Each row comes from the steps of one path. Every step used is in the known rows, and no mark comes twice. Write the path behind each row, first mark first.
Known rows:
E/L: [ 0.59  0.53  0.40 -2.24  2.50  0.10  0.17 -1.02  1.48  2.20  0.00 -0.19
 -0.52 -1.88 -0.03  1.91 -0.79  0.68 -1.83  0.54  0.47  1.12  0.23]
Q/Z/L/E: [ 0.82  3.37  0.08 -1.20 -2.00 -2.16 -3.53 -3.89 -0.88 -0.52  1.80  0.54
  0.42  1.07 -3.78  2.91  0.73 -1.18  1.47 -0.85  4.96  1.19 -2.06]
J/Q/T/Z/L/C: [-1.54  0.59  1.61 -0.17  0.91 -2.02 -3.55 -3.35 -2.95  1.01  0.11 -0.53
  2.13 -0.95 -0.11  1.25 -0.73 -0.68  1.63 -1.29 -0.35  0.56 -2.12]
Z/Q: [ 0.88 -1.04  0.36  1.03  0.27  1.16  1.51 -3.26  0.19  1.06 -0.22 -2.32
  0.22  1.06 -1.83  1.36 -2.05 -0.26 -0.48  0.87  0.72 -1.42 -1.87]
Q/T: [ 1.02 -1.33  0.34  0.19  2.09  1.05 -2.89 -1.83  0.14 -1.96  1.51  0.87
  0.67 -0.46 -0.10  0.88 -0.20 -0.41  0.56  0.72 -0.20 -1.71 -1.15]
U/V/L/C: [ 0.03 -0.15  1.47  1.23  0.40 -1.46 -0.54 -0.58 -2.11  0.47 -3.09 -1.04
 -1.48 -0.10  0.13 -0.33 -0.62 -0.16 -0.69 -0.08 -0.57  0.96 -2.79]
T/Z/L/E: [ 0.25  2.89 -0.57 -2.26 -1.14 -2.61 -3.05 -3.28 -0.69 -0.32  1.77 -0.81
  0.70  0.85 -3.91  2.07 -0.16 -1.55  1.68 -2.47  4.54  0.71 -0.64]
J/Q/T: [-0.43 -1.48  1.33  1.49  3.57  0.60 -3.78 -3.87 -0.72 -1.11  1.86 -0.15
  0.18 -1.12 -0.40  1.79 -0.61 -0.20  0.37  0.91  0.00 -1.03 -0.59]
U/B/V/L/E/J/Q: [-2.58  1.04  0.54  0.37  3.93 -1.81 -2.62 -4.18 -0.81 -2.04 -0.52 -2.22
 -4.17 -1.81 -2.23  0.79 -0.71  0.36 -1.63 -0.09  4.70  2.78 -0.95]
T/Q: [-0.46  0.92  0.09  1.39 -1.48  0.03  0.00 -0.25 -1.31 -0.54 -2.08 -3.29
 -0.96  0.47  2.40  1.86 -1.16  0.09  0.73 -0.89  0.13  1.58 -0.45]
Q/Z/L/V: [ 0.34  3.23  0.04 -1.14 -0.60 -0.67 -0.23 -1.15 -0.14 -0.08 -0.86 -1.64
  1.84  0.04 -1.87  1.67  3.27 -1.37 -0.30 -1.21  2.76  1.14 -2.73]
T/Z/L/E/J/Q: [-3.00  2.49  0.72 -0.79  1.91 -2.18 -2.94 -5.25 -0.85  0.20  0.34 -0.94
 -0.98 -1.26 -2.27  2.77 -0.45 -0.39  0.22 -0.94  5.14  2.04 -0.77]
Q/Z/L/E/J: [-1.08  3.71 -0.20 -2.22 -0.74 -1.68 -2.44 -3.82  0.32 -1.10 -0.04  1.29
 -1.08 -0.13 -2.21  2.51  1.24 -0.51  0.52  0.07  6.64  1.92 -2.92]
U/B/V/L: [ 0.61 -1.67  0.61  0.47  2.40  0.33 -1.15  0.22 -0.02 -2.62 -0.33 -1.11
 -1.88 -0.44 -2.52 -1.08 -1.12  0.94 -2.19 -1.35 -0.09  1.40 -0.73]
J/Q/Z/L/C: [-1.54  1.57  1.94  0.60 -1.15 -2.17 -2.56 -2.81 -3.11  1.64 -0.50  0.14
  1.52 -0.52  0.16  1.82  0.05 -0.11  1.23  0.07  0.10  2.10 -2.87]
L/E: [ 0.03  1.93 -1.02 -1.08 -0.63 -2.04 -1.48 -2.17 -0.46 -1.09  0.85 -1.32
 -1.58  0.50 -1.45  0.63  0.08 -1.47  0.48 -0.22  3.62  0.64 -0.55]
B/V/L: [ 0.49 -2.91  1.17 -0.60  0.67  0.96 -0.85 -0.21  1.05 -1.80  1.09  0.17
 -0.11 -0.10 -1.07  0.33 -0.87  0.52 -2.88 -1.19 -0.23  1.04 -1.09]
J/Q/T/Z: [-1.09 -0.77  0.43  1.53  3.16  0.33 -4.36 -3.36 -2.30 -1.48  0.11 -1.28
  2.40 -0.95 -0.45  2.18 -1.38 -0.67  1.25 -1.52  0.10  0.01 -0.54]
U/B: [ 0.49  2.00 -1.18  1.65  2.51 -1.01 -0.42  0.65 -1.58 -1.01 -2.45 -2.11
 -2.37 -0.36 -2.14 -2.13 -0.38  0.63  1.24 -0.14  0.37  0.52  0.61]
Q/T/Z: [ 0.00 -0.65 -0.43  0.43  1.99  0.66 -3.71 -1.84 -1.67 -2.07 -0.18 -0.44
  2.69 -0.40 -0.33  1.24 -0.96 -0.75  1.52 -1.71 -0.01 -0.55 -1.07]
B/V: [ 0.06 -2.66  0.51 -0.72  0.87  1.03  0.01  1.32  0.01 -2.36  2.07 -0.65
  0.37 -1.05 -0.12 -0.84  0.92 -0.43 -1.72 -0.49  1.62  1.32 -0.75]
U/V/L/Z: [ 0.65 -0.05  0.75 -0.57 -0.68 -1.42 -0.32 -1.57 -2.96 -0.51 -1.84 -0.44
 -0.29 -0.38 -2.16  1.93 -1.26 -0.14  0.31 -1.19 -0.36 -0.02 -1.75]
J/Q: [-1.70 -0.30  1.19  1.58  1.90 -0.64 -1.26 -2.53 -1.17  1.00  0.54 -1.38
 -0.55 -0.95 -0.35  1.27 -0.64  0.28 -0.30  0.21  0.00  0.84  0.68]

Write each row's path:
[ 1.68 -1.98  0.47  1.06  2.41  2.08 -1.54 -4.44  0.23 -1.12  1.55 -0.97
  0.73  0.49 -1.51  1.81 -1.84 -0.66  0.10  1.34  0.68 -2.92 -2.68] | Z/Q/T
[-0.38  1.66  0.18  2.95 -2.45  0.49 -2.33 -1.17 -3.24 -1.34 -2.78 -1.81
  1.09  0.60  2.08  3.63 -0.66  0.12  1.49 -0.36  0.93  3.14 -2.51] | T/Q/Z
[-2.94  0.60  1.07  0.73  2.45 -0.48 -0.99 -3.19 -0.30  0.52 -0.64 -0.32
 -1.54 -1.76  0.32  1.41 -0.20  0.67 -0.94  0.88  2.27  1.55 -0.34] | E/J/Q
[-0.93  0.64  1.25 -0.70  3.38 -0.59 -4.73 -6.11  0.16 -1.32  2.41  0.69
 -0.85 -1.39 -2.03  2.93 -0.02 -0.52  0.40  0.77  4.19 -0.54 -1.88] | Z/L/E/J/Q/T
[-0.09  3.24  0.72 -0.39 -1.12 -2.65 -4.24 -5.10 -1.34 -0.05  2.14 -0.09
  0.33  0.56 -3.95  3.57  0.33 -0.97  1.29 -0.75  4.92  1.86 -1.58] | J/Q/Z/L/E
[ 0.20  1.22 -0.37 -1.06 -0.61 -1.95 -2.37 -3.10  0.48 -1.06  0.54 -0.61
 -2.32  1.01 -2.24  1.38 -1.33 -0.78 -0.64 -0.86  2.14  0.40 -0.82] | V/L/E
[ 0.37 -1.03 -0.34  0.48  2.99  0.38 -0.27  1.74 -1.26 -3.47  0.21 -2.39
 -1.39 -1.22 -1.82 -2.47  0.56  0.17 -0.81 -0.68  2.01  1.89 -0.44] | U/B/V
[ 0.26 -0.49 -0.26 -0.19 -1.16 -0.11  1.74 -4.19 -2.26  0.61 -0.47 -2.54
  0.80  0.42 -1.51  2.15 -2.93 -0.57  0.49  0.22 -0.12 -1.72 -2.31] | L/Z/Q
[-2.52  2.21  0.95 -0.89  1.66 -2.08 -2.22 -5.04  0.00  0.59  0.97 -0.45
 -2.14 -1.17 -2.01  2.49  0.03 -0.15 -0.35  0.14  4.97  1.64 -0.79] | Z/L/E/J/Q
[ 0.79  2.76 -0.21 -2.55 -1.34 -2.42 -2.06 -3.04  0.45  0.16  2.55  0.04
 -0.69  0.88 -3.82  1.50  0.49 -1.21  1.03 -1.01  4.44  0.15 -0.68] | Z/L/E
[-1.83 -0.31  0.29  1.04  3.76  0.40 -4.24 -3.75 -1.83 -1.77 -0.54 -0.74
  1.66 -1.40  0.07  2.32 -1.19 -0.28  1.13 -1.01  1.48  0.53 -1.25] | E/J/Q/T/Z
[ 0.88  0.51  0.97 -1.32  0.71  0.14 -3.65 -2.58 -0.21 -0.24  1.98  1.30
  3.41  0.14 -3.14  2.27 -0.20 -0.33  1.99 -2.27  1.20 -0.85 -1.13] | Q/T/Z/L
[-0.90  2.87 -0.39 -2.89  1.09 -1.34 -3.58 -4.47  0.51 -1.80  0.57  0.95
 -0.45 -0.53 -2.31  2.30  0.42 -0.91  1.05 -0.81  6.12  0.50 -2.48] | Q/T/Z/L/E/J
[-0.77  0.95  1.50 -1.07  2.19 -0.17 -4.06 -4.31 -0.31  0.04  1.38  1.19
  2.37 -0.80 -3.04  3.03 -0.25  0.08  1.32 -1.80  2.40  0.02 -1.35] | E/J/Q/T/Z/L
[ 0.21  0.30  1.43 -0.65  1.73 -0.19 -4.20 -3.85 -0.80  0.30  2.28  0.69
  3.14 -0.31 -3.43  2.89 -0.65 -0.17  1.81 -2.14  1.15 -0.25 -0.69] | J/Q/T/Z/L
[ 1.14 -1.81  0.19  0.01  1.29  1.03 -1.50 -5.21 -1.60 -1.57  1.10 -1.05
  1.37 -0.03 -1.33  2.52 -2.33 -0.87  1.03  0.92 -0.11 -3.03 -3.09] | L/Z/Q/T
[ 1.31 -2.26  0.72  0.02  1.26  1.07 -1.82 -5.84 -1.16 -1.53  0.93 -0.67
  1.02  0.18 -1.71  3.00 -3.28 -0.45  0.22  0.55 -0.89 -3.10 -3.23] | V/L/Z/Q/T
[-0.19  2.03  0.22 -1.35  0.90 -2.34 -5.07 -5.61 -1.22 -0.79  2.72 -0.90
  0.69  0.17 -4.07  3.19 -0.49 -1.58  1.87 -2.09  4.50  0.31 -0.95] | J/Q/T/Z/L/E
[-2.08  0.81  1.30  1.42  0.80 -0.47 -4.28 -4.71 -1.94 -2.29 -0.38 -0.26
 -0.51 -1.07 -0.90  3.69 -0.05  0.01 -1.18  0.28  4.42  3.98 -3.29] | B/V/L/E/J/Q/Z
[-1.32  4.16 -0.05 -1.34 -1.65 -1.59 -2.34 -3.93 -0.40 -1.41 -1.09 -0.30
 -1.52  0.04 -1.06  3.46  0.45 -0.43  0.83 -0.24  6.63  2.83 -3.16] | T/Q/Z/L/E/J
[ 1.45 -1.35  0.34 -1.06  2.43  1.18 -1.28 -5.77 -0.89 -0.28  1.03 -1.17
  1.13 -1.04 -1.11  3.57 -2.76 -0.57  0.11  1.27  0.09 -2.60 -2.98] | E/L/Z/Q/T
[ 0.46  2.66  0.05 -2.19  0.31 -0.85  1.20 -0.43  1.19  0.60 -0.15 -2.03
  0.74 -0.17 -1.86  0.29  3.08 -1.43 -0.78 -1.44  2.28 -0.07 -1.27] | Z/L/V
[ 0.31 -0.69 -0.22  1.35  0.40  1.08  0.30 -3.55 -1.18  0.46 -1.17 -3.06
  1.94  1.11 -1.94  1.66 -2.85 -0.56  0.36 -0.92  0.75 -0.72 -1.80] | T/Z/Q
[ 0.68  2.25 -0.47 -2.26  0.02 -1.99 -4.50 -4.24 -0.61 -1.32  2.49 -0.13
  0.90  0.62 -3.92  2.45 -0.07 -1.79  2.01 -2.14  4.47 -0.30 -1.28] | Q/T/Z/L/E
